Each row was made from one walk, in order. Every step used is in the known rows, and no mark comes twice. Write each row's walk.
In the rows, zero is written as 128.
Known rows:
vinu, bapaf, zipa, zogum: [132 170 158 112 185 153  87 136  79  95  92 127 177  92  91 150  66 136
 128 146 101 133 132 114 112 160 123 120 117 126 158 118 126 125 171 131
 105 138 148 126 114]
kivu, lufa, zipa, fevog, vinu, muvov: [141 200 102 103 168 135 104 149  67 103  69 109 109 102  97 151  84 132
  84 117  92 111 136 142 112 164 171  94 121 139 114 128 117 208 152 135
 161 173 152 147 139]
fevog, zelut, lufa, zipa, bapaf: [132 182 130 123 134 148 106 134  65  60  66 143 119  92 134 142  74 142
 135 155  86 122 120 130 116 177 173 126 144 108 163 138 116 174 123 129
 128 172 158 150 135]
dolu, zogum, zipa, bapaf: [129 176 145 114 152 140  86 133  70  77  70 121 157 102  95 178  80 139
  85 141 104 120 130 118 114 155 207 121 149 159 148 147 134 106 140 126
 142 129 126 152 104]
dolu, zogum, zipa: [131 160 128 123 159 139  93 131  70 117  81 130 156 110  94 177  84 145
  56 138 103 126 141 124 114 158 203 125 133 151 125 155 129  98 162 121
 155 128 121 149 103]
kivu, lufa, tokas: [155 174 118 136 167 142 123 133  75 143  69 156 117  89  83 156  78 137
  94 107  92 126 136 131 138 165 151 126 135 141 149 156 104 180 151 136
 158 154 138 144 167]
zogum, zipa, fevog: [151 201 113 111 188 139 104 138  86  93  81 129 148 114 102 170  88 134
 117 151  89 116 149 124 100 149 213 112 136 150 120 163 130 171 150 128
 138 141 137 150 128]
bapaf, zelut, lufa, tokas, zogum, zipa, fevog: [171 193 112 109 190 164 117 143  61 147 107 173 137  98 108 165  79 140
  92  95  76 126 136 138 132 140 189 140 126 143 182 164 124 190 144 147
 142 155  75 147 130]
lufa, tokas, zogum, dolu: [152 153 121 131 171 150 144 133  74 201  88 151 133  89  66 158  95 141
 102  87  74 122 139 122 143 155 150 131 132 145 152 154 111 160 115 135
 167 158 109 152 145]
tokas, zogum: [146 154 128 128 179 146  95 137  67 140  61 121 132  97  83 156  76 138
 103  98 103 126 138 121 125 161 142 115 133 137 131 156 125 142 154 123
 160 141  85 141 152]
zekip, fevog, zelut, lufa, kivu: [150 168  80 135 133 108  99 138  55 112  61 200 126  99 121 139 112 144
  31 137 104 117 128 157 116 159 122 118 123 115 134 150 124 175 156 143
 150 167 143 133 182]
fevog, zelut: [128 185 122 129 154 128  94 134  73 122  62 139 127 104 101 136  82 143
 130 131 101 119 141 124 112 181 147 130 129 113  99 149 123 138 149 123
 154 170 169 155 158]
tokas, zogum, zipa, fevog, zekip: [152 165 133  95 201 145  99 146  69 119  91 115 142 106  96 168  87 134
 173 142 105 136 141 128 106 146 204 106 130 152 140 168 118 142 144 130
 139 143  95 146  91]
dolu, zogum: [125 163 126 123 165 140  96 132  67 141  55 119 139 102  94 171  83 142
  56 115 108 124 141 121 125 155 160 118 132 153 109 157 121  84 159 119
 158 130 122 139 139]
kivu, lufa, zelut, fevog, vinu: [134 188  99 123 129  98  75 142  64 149  54 156 122  95  97 160  72 135
  63 103  95 112 141 152 116 148 119  99 115 148 112 123 103 194 170 144
 175 149 162 172 168]
fevog, vinu, bapaf, zipa: [125 173 142 122 166 149  66 138  75 112  86 140 176  92  82 166  71 131
 136 146 115 123 133 130 109 176 113 121 108 128 123  96 123 159 194 144
 131 162 161 147 130]
vinu, bapaf, zipa: [137 173 147 126 165 160  88 133  77  95  86 142 174  99  97 169  68 135
 153 145 110 131 137 120 106 165 112 125 119 134 139 126 133 149 180 130
 111 149 146 127 132]
zogum, zipa, fevog, vinu, muvov: [145 212 101 102 170 120  97 147  82  96  85 129 136 112  78 150  95 132
 122 132  99 102 148 131 100 163 201 109 120 145  88 133 128 209 166 135
 176 161 163 165 127]
tokas, zogum, zipa, bapaf, zelut: [145 189 151 117 156 164  72 138  58 107  81 138 147  98  95 162  66 138
 142  88 106 126 129 125 109 153 183 131 146 132 173 150 149 150 127 130
 142 152  96 160 120]
vinu, bapaf, zelut: [132 197 150 127 163 156  92 133  67 123  67 130 136  89  90 163  65 138
 157  91 120 123 144 126 105 160 134 126 114 129 138 161 137 131 155 131
 131 149 167 136 159]
dolu, zogum, zelut, fevog: [133 191 103 119 132 100  83 135  66 149  59 145 143 112 119 176  76 143
  51 176 104 114 134 132 124 137 156 114 121 155 108 163 126  95 167 128
 151  98 134 136 142]
dolu, zogum, zelut: [125 183 124 123 156  97  77 130  60 159  57 129 144 107 108 174  86 147
  62 164 119 120 126 128 128 155 163 124 127 146 122 156 131  84 167 123
 157 105 141 139 141]
zipa, bapaf, zelut, lufa: [138 206 136 122 150 172 101 135  66 121  48 158 107  82 118 161  69 134
 144  86 100 120 133 130 115 157 135 122 143 125 169 157 128 163 132 130
 139 148 140 151 166]
bapaf, zelut, zogum: [129 182 120 129 152 154  93 138  80 162  65 129 130 102 102 154  68 143
 109  84 108 129 140 128 119 147 145 126 125 111 126 166 139 110 138 122
 152 141 138 148 150]
kivu, lufa, zipa, fevog, zelut: [139 199 114 108 173 136 101 140  62  89  71 114 118 107 132 149  79 141
  87 148  80 123 133 138 110 165 172 111 128 123 136 147 117 158 131 130
 121 177 151 140 138]
dolu, zogum, zelut, lufa: [126 176 118 125 157 110  93 131  55 155  52 144 122  94 125 176  86 147
  46 165 108 122 122 136 135 159 141 120 122 140 157 155 119  96 180 128
 153  97 123 135 143]
tokas, zogum, zelut: [145 173 126 130 169 104  76 135  60 155  63 130 135 101  97 158  78 142
 109 148 115 122 122 128 128 161 145 121 129 129 144 155 135 142 167 127
 158 119 104 142 154]
vinu, bapaf, zelut, zogum: [121 179 146 125 157 153  91 139  78 122  68 111 134  88  93 161  58 140
 134  94 117 129 138 126 113 151 128 121 107 116 151 161 143 104 149 132
 129 136 150 134 145]
zekip, fevog, zipa, bapaf, zelut: [143 207 125 104 121 167  63 149  65  84  59 153 120 105 108 163  92 138
 132 116 107 127 138 130 104 129 141 132 141 138 142 173 145 169 126 131
 138 176 153 150 130]
zekip, fevog, zelut: [138 194 104 117 135 124  94 140  69 130  58 148 130 110 114 136 107 144
 105 138  96 116 141 133 106 154 159 125 123 122  99 155 131 151 152 125
 143 165 162 144 166]
zelut, fevog: [150 183 100 129 141 146 109 138  88 117  59 154 130 106 101 161  71 133
 108 130  90 115 154 125 111 144 153 108 129 144  96 164 117 164 152 125
 152 139 141 143 162]
kivu, lufa, zipa, bapaf, zelut, fevog, zekip: [143 197 136 106 117 177  96 142  62 110  70 150 113  95 135 166  55 133
 189 113 102 138 132 143 103 136 170 105 139 134 159 167 114 156 100 131
 117 165 155 144 111]
zogum, zelut, lufa, zipa: [146 180 109 136 144 118 104 130  67 124  74 156 127 103 137 166  79 146
 104 185 101 126 120 139 124 163 181 125 130 112 165 155 120 179 159 126
 142 123 148 139 139]
zelut, zogum, zipa: [135 155 118 131 154 138 103 137  94 102  85 124 146 109  93 161  77 141
  97 142  98 130 138 124 113 155 194 121 130 122 142 158 134 136 152 123
 150 130 129 157 111]
vinu, bapaf, zipa, zogum, zelut, lufa: [131 180 151 113 177 122  83 135  65 107  90 155 159  85 123 155  69 140
 121 194 102 132 113 128 121 163 103 123 108 114 208 117 124 136 193 140
  98 107 148 125 118]
vinu, bapaf: [133 174 146 128 172 140 105 133  78  93  62 116 135  86  81 164  72 134
 146 129 115 121 143 117 110 167 142 112 118 139 134 155 125 144 164 130
 135 139 158 133 155]
bapaf, zipa, lufa, tokas: [158 177 122 127 171 165 107 134  78 144  95 204 159  89 131 161  84 140
 118 136  77 133 129 123 136 164 145 148 138 136 158 121 117 196 175 134
 132 157 130 136 137]
bapaf, zelut: [139 202 124 131 156 159  93 132  71 163  63 148 130 105 100 156  74 141
 133  80 110 125 147 128 110 156 154 131 132 125 113 166 135 139 143 121
 156 156 153 150 164]
lufa, zipa: [146 166 118 135 151 148 111 131  79 111  77 129 145 113 106 160  76 141
 116 136 101 128 139 126 115 160 200 122 140 126 117 158 123 166 137 117
 149 156 147 140 133]

Write each row's walk:
[126 185 128 107 144  88  68 143  72  95  93 120 159  95 100 148  61 136
  97 210 104 113 120 135 119 150 189 107  97 117 145 118 111 153 160 151
 132 120 188 142 108] -> lufa, zipa, zogum, zelut, fevog, vinu, bapaf
[151 169 121  99 186 123 102 143  53 141  82 127 123  99 143 168  86 141
 155 186 107 137 116 143 125 144 183 105 124 133 177 167 110 156 144 134
 126 122  98 127 103] -> tokas, zogum, zelut, lufa, zipa, fevog, zekip
[136 160 126 122 172 165  80 143  71  75  62 154  97  79 120 168  84 139
 107 147  87 136 138 122 122 174 130 125 134 131 159 160 117 164 169 127
 150 161 143 149 115] -> fevog, zipa, lufa
[146 181 123 102 181 148 115 140  79 117  81 113 136 114 118 165  88 136
 184 158 107 135 142 130 106 143 219 106 136 142 108 173 109 153 121 122
 128 156 160 133 108] -> lufa, zipa, fevog, zekip
[143 191 110 115 138 183  73 148  66  94  69 186  97  88 140 171  68 139
 105 120  78 133 148 131 113 147 119 128 122 131 148 172 125 164 157 132
 145 166 145 149 121] -> bapaf, zelut, fevog, zipa, lufa
[128 180 135 117 136 117  90 131  52  98  60 132 134  94 142 178  77 145
  67 187 105 122 105 133 133 153 185 121 142 141 187 144 126 119 141 129
 131 106 128 133 115] -> dolu, zogum, zelut, lufa, zipa, bapaf
[120 193 136  99 179 139  81 146  80  76  90 112 170 103 121 151  70 139
 130 170  92 125 131 124 106 155 106 120 104 118 136 121 141 114 163 138
  89 158 149 128 120] -> vinu, bapaf, zipa, fevog, zelut, zogum
[142 195 119 115 108 115  72 144  73  43  63 160 127 107 102 166  68 137
 130 143  98 121 140 127 108 131 126 121 142 161 123 160 124 200 131 132
 154 159 170 164 127] -> lufa, zelut, fevog, zipa, bapaf
[150 148 129 129 172 146  92 136  70 113  87 132 149 105  83 162  77 139
 103 122 100 128 137 123 115 164 183 123 134 134 150 153 132 155 158 126
 159 141  83 153 117] -> tokas, zogum, zipa
[165 150 124 131 170 138 113 136  72 129 108 155 157 103  69 157  80 142
 103 121  93 129 135 123 134 161 204 144 136 141 152 153 121 185 151 137
 163 152  90 152 121] -> lufa, tokas, zogum, zipa
[158 174 128 126 182 108  92 137  57 165  75 171 125  75 122 156  86 145
 101 150  92 124 112 127 153 164 161 139 130 134 188 145 120 179 171 142
 153 122  99 137 152] -> zipa, lufa, tokas, zogum, zelut
[167 177 103 127 148 105 103 141  59 156  77 172 122  92 100 160  66 139
  67 148  88 121 121 140 146 143 130 121 121 146 170 157 113 181 162 148
 154 124  88 138 161] -> kivu, lufa, tokas, zogum, zelut, fevog
[133 168 117 130 138  93  92 134  83 118  88 137 156 114 101 160  77 149
  96 125 105 128 135 131 111 144 188 128 129 131 137 151 138 159 152 123
 160 128 148 166 118] -> lufa, zelut, zogum, zipa
[132 153 131 133 178 131  51 137  58  89  87 191 174  69 109 170  81 132
  66 147 117 122 116 146 120 183  91 114 111 122 165  82 125 181 198 161
 131 161 154 135 137] -> fevog, vinu, bapaf, zipa, lufa, kivu
[150 165 106 119 137 119  61 148  61  93  75 153 121 108 100 167  67 141
  91 185 102 129 132 131 124 144 112 122 120 136 139 170 128 155 165 135
 160 138 102 147 115] -> tokas, zogum, zelut, fevog, zipa
[148 186 108  98 184 124  87 152  67 104  89 117 134 104  70 148  91 132
 103 114  96 107 140 131 109 161 186 107 117 148 109 130 133 198 167 138
 180 160 103 161 119] -> tokas, zogum, zipa, fevog, vinu, muvov
[156 162 126 135 155 146  77 136  44  87  84 191 142  86 102 165  70 138
  65  88 114 126 117 148 118 158 147 125 144 124 208 146 144 176 128 150
 151 155  77 149 135] -> tokas, zogum, zipa, bapaf, zelut, lufa, kivu
[152 193 110 113 179 145 112 137  82 102  76 114 144 116 116 167  83 137
 108 148  90 120 143 126 110 142 213 110 138 143 111 162 125 172 129 123
 132 154 141 133 137] -> lufa, zipa, fevog
[159 149 126 131 181 146 115 138  61 150  73 144 120  83  75 155  74 138
  76  88  92 131 130 130 146 163 136 124 132 145 172 152 107 172 154 140
 162 153  76 141 159] -> kivu, lufa, tokas, zogum
[147 160 136 121 171 112  78 136  52 123  84 157 141  88 128 165  83 147
  92 107  88 129 124 130 118 160 174 127 132 145 188 135 133 184 172 130
 151 134  96 157 117] -> tokas, zogum, zipa, lufa, zelut
[137 200 108 104 188 148  68 143  81 139  80 144 171 112 100 166  87 129
 109 148  93 116 140 134 111 154 140 112 126 139  93 106 121 175 175 140
 142 165 144 154 138] -> bapaf, zipa, fevog, vinu
[138 185 124 132 152 105  92 131  60 142  52 141 120  96 101 160  77 142
  92  90 106 125 135 138 116 158 125 113 132 145 143 147 120 174 160 126
 157 143 151 154 170] -> kivu, lufa, zelut
[128 191 121 111 144 153  83 146  58 147  61 150 120  76 106 162  93 134
 103 100 106 114 136 149 109 150 125 113  94 126 155 135 123 170 182 153
 137 153 156 141 167] -> zekip, fevog, vinu, bapaf, zelut, lufa
[121 181 150 115 164 116  48 137  57 124  82 165 168  75 126 168  78 138
 124 132 103 123 122 137 113 171 100 126 107 136 161  78 123 191 207 148
 125 152 174 152 130] -> fevog, vinu, bapaf, zipa, lufa, zelut
[141 194 124  99 195 141 110 142  82 136  62 118 123 103 103 162  92 131
 193 140 110 128 149 126 107 146 178 101 132 151  99 175 107 139 137 125
 137 148 158 139 134] -> zipa, fevog, zekip
[149 209 122 119 116 174  95 139  63  92  64 151 119  99 132 168  50 133
 111 103  86 123 132 139 108 137 163 110 141 134 164 157 130 173 107 132
 122 160 139 143 141] -> kivu, lufa, zipa, bapaf, zelut, fevog
[137 151 127 129 174 158 124 134  70 184  66 124 124  90  79 165  91 138
 102  87  80 123 141 123 126 159 129 109 130 140 148 154 122 131 122 124
 160 146 104 153 142] -> tokas, zogum, dolu
[133 201 108 106 194 129  82 143  82 134  56 116 131 100  84 160  91 129
 102 132  98 106 145 133 115 157 171 101 124 143  87 134 112 169 159 140
 165 157 156 158 159] -> zipa, fevog, vinu
[129 180 116 107 133 104  86 138  62 164  64 148 136 109 119 174  81 142
 126 184 120 129 133 135 120 136 162 110 118 155 103 173 111  74 157 127
 148 102 152 136 114] -> dolu, zogum, zelut, fevog, zekip
[153 187 117 140 142 141  87 131  60  77  81 205 141  92 110 167  75 138
  86 105 115 122 122 150 109 158 160 127 147 122 186 150 140 186 126 146
 146 154 138 155 144] -> zogum, zipa, bapaf, zelut, lufa, kivu
[139 183 125 117 171 123  86 135  70 144  86 174 154 100 132 149  77 144
  95 184  92 133 116 132 127 158 119 127 126 109 185 122 120 144 182 130
 121 113 134 139 122] -> bapaf, zipa, zogum, zelut, lufa
[145 160 128 120 171 141 109 133  66 127  94 169 148  85 119 175  92 147
  48 140  79 128 129 122 138 162 219 144 134 156 169 146 113 134 167 136
 150 132 120 143 102] -> dolu, zogum, zipa, lufa, tokas
[109 166 117 126 144 135 121 136  84 167  70 122 119  96  99 142  92 146
 103 120  75 121 139 126 121 168 127 120 119 105 131 149 124  97 112 124
 149 159 174 165 134] -> fevog, zelut, zogum, dolu
[111 189 136  99 174 151 108 143  82 123  96 115 162  97 117 159  85 139
 129 157  68 122 135 125 106 153  93 114 101 122 154 120 138 102 130 139
  88 159 167 138 111] -> vinu, bapaf, zipa, fevog, zelut, zogum, dolu
[142 159 110 128 153 133  56 142  64  80  88 209 172  74 119 172  71 127
  55 158 101 117 124 150 116 164  84 105 104 135 149  88 121 190 197 165
 128 156 148 130 138] -> zelut, fevog, vinu, bapaf, zipa, lufa, kivu
[151 184  88 125 176 109  98 137  62  64  89 187 139 104 119 152  95 141
  48 162  94 115 132 151 107 170 166 118 127 120 146 149 124 181 149 148
 142 167 144 149 143] -> zogum, zipa, fevog, zelut, lufa, kivu
[143 178 110 110 135 118  67 147  57 102  62 172 115  93 141 166 111 147
  80 136  89 131 133 137 113 134 135 127 129 150 156 158 128 202 173 130
 147 154 155 147 128] -> zekip, fevog, zipa, lufa, zelut
[121 156 117 130 155 150 131 135  94 174  65 118 121  94  89 163  91 140
  93 108  79 123 142 122 124 153 139 106 126 126 142 159 124 113 116 121
 153 134 150 157 137] -> zelut, zogum, dolu
[165 146 127 131 175 144 111 137  62 126  99 155 136  91  76 161  76 140
  76 110  86 134 128 132 137 166 176 131 133 144 188 150 114 183 157 142
 159 151  75 151 125] -> kivu, lufa, tokas, zogum, zipa
